Every row comes from one small tree of marks. The marks that hang from a mark follow it in brackets, in alphabetical order. Every link used is in the known rows. Which tree was each row made from?
Known rows:
runom{devib{bebed{sebun} subel{gara}}}: 7.8,0.6,-15.8,37.8,-3.0,33.9,11.6,3.3,-19.4,6.7,-4.2,7.0,0.2,6.1,-4.2,0.4,1.5,-19.0,19.1,-6.0,13.6,-28.9,-3.6
devib{bebed runom subel{gara{dube}}}: 13.1,-3.1,-17.8,27.0,33.3,-11.6,16.5,20.0,1.6,2.2,-4.0,10.0,13.6,-4.0,2.2,10.6,2.3,-17.7,20.1,-1.5,25.9,-7.1,-8.1
gara{befizog gekuveb subel}: 1.0,5.7,8.7,2.7,2.8,1.4,14.1,-13.3,-17.6,-2.7,-4.0,1.9,5.7,3.9,16.9,5.5,2.3,-1.9,20.3,64.7,-6.6,10.1,-11.6
subel{devib{runom} gara{dube gekuveb}}: 14.5,3.1,-18.9,12.0,29.5,-22.4,29.1,0.4,17.1,-0.5,-2.8,3.2,7.2,-0.8,2.0,10.2,-4.4,5.3,6.1,26.7,0.2,-2.4,-7.2
devib{bebed{sebun} runom subel{gara}}: 10.5,-7.8,-14.0,40.8,31.7,7.6,5.9,16.3,-1.7,8.3,-4.0,7.7,11.2,-1.6,-1.2,6.2,9.0,-21.1,20.7,-11.4,24.1,-29.5,-3.8
devib{bebed}: 7.5,-1.9,3.0,16.4,-6.7,13.4,-6.9,-1.3,0.8,3.3,-1.1,1.6,3.4,-0.7,3.0,4.2,2.8,-5.0,4.6,-1.1,5.9,-3.6,0.6
gara{dube gekuveb}: 5.1,4.8,6.9,0.9,0.6,-19.9,9.5,-6.1,-12.3,-10.6,-2.8,5.2,3.3,-0.8,6.3,5.2,1.8,-2.3,8.9,27.6,-8.0,6.9,-8.0
befizog{gara{subel}}: -0.2,-6.8,-4.6,1.5,-3.4,2.7,0.1,8.7,-29.2,1.4,-6.3,0.8,-5.5,4.2,-1.5,2.0,7.1,0.4,10.6,25.9,8.1,0.9,-3.5
gara{dube subel}: 3.7,5.0,0.0,1.7,0.3,-22.9,9.3,3.7,5.0,-11.5,-3.1,5.0,2.7,-0.6,6.9,3.5,1.8,-0.5,14.7,34.4,3.3,6.4,-11.3
bebed{devib{runom}}: -19.0,-7.3,6.4,7.5,39.0,-2.9,-5.6,4.3,4.3,6.7,-2.4,5.3,0.9,1.6,-5.3,-3.1,3.1,-7.7,7.4,1.8,4.2,-8.6,7.1
sebun{bebed{devib}}: -28.1,3.6,3.7,7.4,6.8,-26.1,-4.2,-7.4,-4.1,13.9,-4.1,-2.1,1.2,0.1,-1.1,-5.6,0.8,-8.3,8.0,1.6,2.6,-10.0,9.4
medon{runom{devib{subel}}}: -1.7,-21.4,6.6,-4.2,-3.1,15.2,6.8,5.5,-36.9,8.6,-5.6,8.4,-13.0,10.9,-6.2,1.3,-2.9,1.6,18.8,-16.6,6.9,-7.7,-1.6
medon{runom{devib{subel{gara{gekuveb}}}}}: 2.0,-21.3,-9.0,1.1,0.6,17.6,23.6,1.4,-32.7,7.7,-7.5,9.1,-5.1,11.7,-1.7,5.9,-3.5,-10.5,20.4,-1.6,7.4,-5.9,-5.2
medon{runom{devib}}: 1.5,-20.4,5.0,-9.6,-2.2,17.3,-1.4,3.5,-6.0,5.5,-5.6,3.0,-13.5,8.4,-5.7,0.9,-5.5,3.0,8.9,-12.0,-2.1,-5.2,-0.4
gara{befizog dube gekuveb}: 2.8,12.4,6.8,0.5,4.5,-18.2,14.6,-10.7,-18.2,-10.4,-2.6,-0.1,8.0,-0.2,13.3,6.8,-2.8,-1.5,13.2,48.4,-10.7,9.6,-12.8
devib{bebed runom}: 13.1,-10.5,4.8,19.7,26.8,9.4,-9.0,8.4,11.3,10.1,-0.9,5.2,4.5,-4.0,1.8,6.5,4.8,-5.2,9.7,-3.0,10.3,-6.6,-0.1
bebed{devib}: -24.7,1.6,3.7,4.9,6.4,1.7,-3.0,-5.8,-5.2,-0.8,-3.5,2.2,0.8,3.6,-4.2,-5.6,0.9,-7.0,1.9,2.8,0.1,-6.3,6.7
bebed{devib{subel}}: -29.3,0.9,4.7,10.1,8.1,-1.2,5.0,-3.7,-35.8,3.1,-3.5,8.0,1.5,6.9,-5.2,-5.6,3.2,-8.7,13.4,-1.4,9.8,-8.1,5.3
bebed{devib{runom subel{gara}} sebun}: -21.9,-4.0,-11.5,28.1,45.0,-5.2,9.0,11.7,-9.4,4.0,-5.9,8.2,8.5,2.9,-8.3,-3.9,5.9,-23.8,18.4,-6.6,19.2,-31.7,3.2
subel{gara}: 2.0,2.0,-22.8,3.1,3.7,1.4,11.8,6.0,17.5,-0.4,-1.2,-3.4,5.4,-0.3,-1.0,2.2,-3.7,-11.1,-4.9,-4.0,6.8,-2.4,0.0
befizog{gara}: -0.2,-5.9,-4.9,-0.1,-2.4,4.1,-3.9,8.2,-31.4,2.8,-4.5,-2.1,-5.7,2.6,-6.4,1.5,4.7,1.7,-0.8,0.3,3.7,-2.8,2.3
medon{runom{devib{bebed{sebun} subel}}}: 6.4,-22.1,11.2,25.0,-8.8,27.5,-5.3,4.6,-36.7,7.1,-8.4,10.2,-8.6,9.7,-4.5,3.4,3.5,-6.7,27.9,-18.7,10.1,-30.4,-3.4
runom{devib{bebed subel{gara{befizog}}}}: 5.6,6.9,-19.4,23.8,-0.2,37.7,21.2,-1.3,-24.0,11.9,-2.4,2.3,4.6,7.9,4.1,4.4,-7.0,-15.2,18.9,14.8,13.4,-6.9,-6.2
devib{bebed{sebun} runom subel}: 9.8,-9.8,7.8,37.4,27.5,5.5,-6.4,11.0,-20.6,8.9,-3.1,10.4,4.5,-1.0,-0.1,4.2,12.0,-10.3,25.1,-7.4,17.6,-27.0,-3.1

Which tree is each row?
-27.2,-6.1,7.1,16.2,41.1,-32.4,0.8,3.6,-23.4,24.0,-3.7,7.2,3.3,1.1,-3.5,-4.4,5.5,-11.1,22.5,-3.8,18.2,-13.7,7.2 -> sebun{bebed{devib{runom subel}}}
8.2,-0.9,-9.7,39.1,-2.0,12.3,13.0,-3.1,-27.1,0.2,-5.9,7.7,11.8,2.2,5.7,7.3,8.5,-21.7,20.8,8.8,12.4,-23.3,-5.6 -> devib{bebed{sebun} subel{gara{gekuveb}}}
-27.2,4.4,-14.4,26.0,12.0,-1.3,12.1,2.6,-19.5,-2.1,-6.5,4.9,6.8,6.0,-7.2,-6.2,4.6,-22.7,13.4,-5.8,14.2,-29.6,3.4 -> bebed{devib{subel{gara}} sebun}
11.7,10.6,-18.3,26.0,-8.5,19.4,23.8,-18.5,-0.5,6.0,-3.3,-4.0,11.1,4.6,11.2,12.6,-7.0,1.6,5.4,37.2,-1.6,-3.8,-5.3 -> subel{devib{bebed} gara{befizog gekuveb}}
10.4,-11.5,-0.3,11.0,19.6,-1.3,12.4,-0.6,-32.3,12.2,-6.8,5.9,-7.3,6.2,-0.4,7.4,7.5,17.5,16.9,46.7,0.4,-1.9,-4.7 -> befizog{gara{gekuveb subel{devib{runom}}}}
10.6,-23.1,7.2,7.4,-9.8,31.4,-8.7,2.5,-5.0,9.2,-6.7,5.0,-9.5,6.7,-2.8,5.9,-3.6,-1.3,12.8,-14.6,3.2,-9.5,0.2 -> medon{runom{devib{bebed}}}
-6.1,9.3,-21.8,7.8,8.0,1.9,24.3,3.4,-17.9,3.0,-1.2,-1.9,10.7,3.5,5.1,4.0,-5.6,-12.0,11.6,12.8,13.4,-0.5,-6.6 -> devib{subel{gara{befizog}}}
18.1,-4.2,2.4,38.8,16.6,7.2,-0.5,0.7,12.6,7.4,-4.2,6.1,0.6,1.3,2.8,7.0,7.1,9.5,22.0,24.8,7.5,-26.5,-4.9 -> gara{subel{devib{bebed{sebun} runom}}}
5.1,5.4,-14.1,9.6,4.2,1.5,33.3,-1.2,-31.2,-2.5,-3.3,10.8,0.1,6.5,1.0,2.9,-3.6,-12.2,18.9,23.6,2.9,0.7,-10.1 -> runom{devib{subel{gara{dube gekuveb}}}}
0.2,-0.1,-20.9,7.4,4.0,20.3,24.0,4.0,-20.2,8.1,-1.1,5.6,-3.5,7.8,-6.0,-2.2,-5.4,-11.3,9.7,-3.8,11.3,-6.0,-2.3 -> runom{devib{subel{gara}}}
8.0,4.1,-3.3,7.8,-11.5,-18.1,20.0,-6.9,-40.7,-4.5,-9.0,4.3,-5.7,6.0,2.6,8.2,3.4,17.8,14.6,57.1,-4.2,2.9,-9.3 -> befizog{gara{dube gekuveb subel{devib}}}
11.1,-3.0,-18.4,12.8,26.8,-1.9,24.3,-2.7,15.0,10.0,-1.1,1.5,3.9,1.5,-0.2,7.8,-2.7,5.5,2.3,17.2,-0.1,-5.4,-2.4 -> subel{devib{runom} gara{gekuveb}}
5.8,-3.0,1.6,2.7,-2.4,-17.7,10.8,2.2,-40.9,-9.3,-8.9,6.4,-1.4,2.3,5.2,7.1,9.2,-0.5,19.2,53.9,-0.5,7.5,-12.6 -> befizog{gara{dube gekuveb subel}}
5.3,-24.7,7.6,13.2,-10.2,28.7,-0.5,4.8,-35.5,11.8,-6.6,10.5,-9.8,10.0,-2.9,5.3,-0.3,-2.8,23.5,-18.8,13.3,-11.1,-2.1 -> medon{runom{devib{bebed subel}}}
3.9,18.9,-6.2,5.8,-5.3,-19.6,23.1,-8.4,0.0,-8.0,-3.0,-1.3,4.4,4.6,10.4,6.6,-8.2,17.5,15.6,58.3,-3.0,5.0,-14.4 -> gara{befizog dube subel{devib}}
5.1,-1.2,1.6,0.8,-1.8,-15.9,6.5,2.2,-43.6,-7.1,-7.0,2.7,-2.2,1.4,0.1,5.8,5.7,0.5,7.5,28.6,-4.0,3.9,-6.5 -> befizog{gara{dube gekuveb}}
3.7,-1.4,6.3,34.9,-5.7,10.0,-5.0,1.5,-30.1,1.3,-3.6,7.0,4.6,1.2,0.7,2.3,8.7,-9.9,19.7,-6.9,12.8,-25.1,-3.2 -> devib{bebed{sebun} subel}
9.0,8.5,2.0,8.2,-8.2,-21.7,24.1,-14.4,-8.8,-8.6,-4.2,7.1,0.8,3.4,9.5,6.9,-0.3,15.9,16.4,55.7,-7.6,5.6,-11.9 -> gara{dube gekuveb subel{devib}}
0.0,15.0,-22.1,7.2,8.2,3.2,33.4,4.3,-22.7,-1.9,-2.5,3.1,3.9,6.2,2.6,2.9,-11.0,-10.8,18.1,26.1,7.8,-0.2,-11.4 -> runom{devib{subel{gara{befizog dube}}}}
-26.1,-3.6,-15.3,19.1,44.8,-30.4,13.2,10.0,-4.9,23.3,-4.6,4.5,8.3,-0.4,-4.3,-2.1,1.8,-21.5,19.8,-6.7,25.5,-16.5,6.5 -> sebun{bebed{devib{runom subel{gara}}}}
0.3,7.5,-15.1,4.1,7.1,5.2,21.7,-7.9,-3.6,-0.8,-2.4,-4.0,11.4,2.0,10.2,7.3,-4.7,-11.9,5.3,35.9,-3.8,4.6,-7.0 -> subel{gara{befizog gekuveb}}
15.8,-5.6,-1.1,24.9,17.6,10.2,0.0,-0.2,11.9,14.5,-0.2,3.3,0.2,0.3,-0.8,7.8,-0.4,13.0,5.8,0.9,6.5,-10.5,1.5 -> subel{devib{bebed runom}}
4.5,-0.3,-18.9,24.8,-1.1,13.1,13.5,6.8,-11.2,6.2,-2.4,5.0,10.1,0.4,1.7,6.3,1.5,-17.2,11.7,-9.1,22.9,-7.5,-2.1 -> devib{bebed subel{gara}}
-19.4,-0.1,-15.7,15.6,46.1,-24.4,19.4,15.1,-5.1,-0.7,-5.0,9.6,10.2,1.2,-4.8,0.1,-0.5,-20.1,17.8,3.1,21.2,-9.5,-1.6 -> bebed{devib{runom subel{gara{dube}}}}
-30.4,4.3,-16.6,15.1,12.4,-27.0,14.7,0.6,-15.4,16.4,-5.4,1.0,7.6,2.9,-2.8,-3.8,-0.7,-20.7,15.2,-5.2,20.5,-13.8,6.8 -> sebun{bebed{devib{subel{gara}}}}
18.6,-1.3,-21.1,39.7,22.6,10.2,6.1,6.2,28.7,9.4,-2.6,-0.2,6.3,-0.9,-3.6,7.1,0.7,-1.2,6.3,-4.4,10.0,-32.4,0.0 -> subel{devib{bebed{sebun} runom} gara}
5.9,1.2,-16.4,37.9,-1.0,11.6,7.4,7.1,-12.0,0.9,-4.4,4.3,10.3,0.3,0.0,3.8,5.8,-20.7,16.5,-9.9,18.9,-27.2,-3.4 -> devib{bebed{sebun} subel{gara}}
6.4,17.3,2.3,7.3,-4.6,-18.9,28.4,-18.4,-14.8,-9.0,-5.1,2.5,4.5,5.8,16.1,9.5,-4.6,16.1,20.9,76.9,-11.4,9.0,-16.4 -> gara{befizog dube gekuveb subel{devib}}
-20.5,-8.5,-7.9,18.0,44.4,-3.9,20.0,1.9,-21.8,8.2,-5.7,10.5,9.3,4.0,-1.9,1.1,4.9,-21.9,18.1,12.8,14.1,-8.7,1.3 -> bebed{devib{runom subel{gara{gekuveb}}}}
3.0,0.8,-4.8,0.1,-1.2,-18.1,6.2,11.2,-26.6,-8.6,-7.9,3.0,-3.4,1.7,0.4,4.1,5.3,1.3,15.0,34.5,6.8,3.5,-8.5 -> befizog{gara{dube subel}}
10.0,12.9,-25.3,9.7,33.9,-20.4,27.8,6.7,25.0,0.0,-1.4,-4.2,9.9,-1.0,3.2,9.1,-12.4,7.4,5.3,28.0,3.8,-3.4,-8.1 -> subel{devib{runom} gara{befizog dube}}
6.2,3.9,7.5,2.9,0.5,-21.6,15.3,-5.7,-9.4,-12.7,-4.9,9.1,3.7,0.1,12.0,5.6,4.3,-2.5,21.4,52.9,-3.8,10.5,-14.3 -> gara{dube gekuveb subel}
-32.1,3.1,4.9,13.0,8.0,-28.7,3.4,-5.7,-34.4,16.4,-4.2,4.4,2.2,3.3,-2.0,-4.8,3.6,-10.2,18.3,-1.7,12.8,-11.9,7.0 -> sebun{bebed{devib{subel}}}
-19.2,-5.0,9.0,20.4,40.1,-3.8,-11.1,3.8,2.9,1.3,-4.3,4.8,1.1,0.5,-7.5,-6.2,7.3,-10.7,11.6,0.6,2.2,-27.7,5.6 -> bebed{devib{runom} sebun}
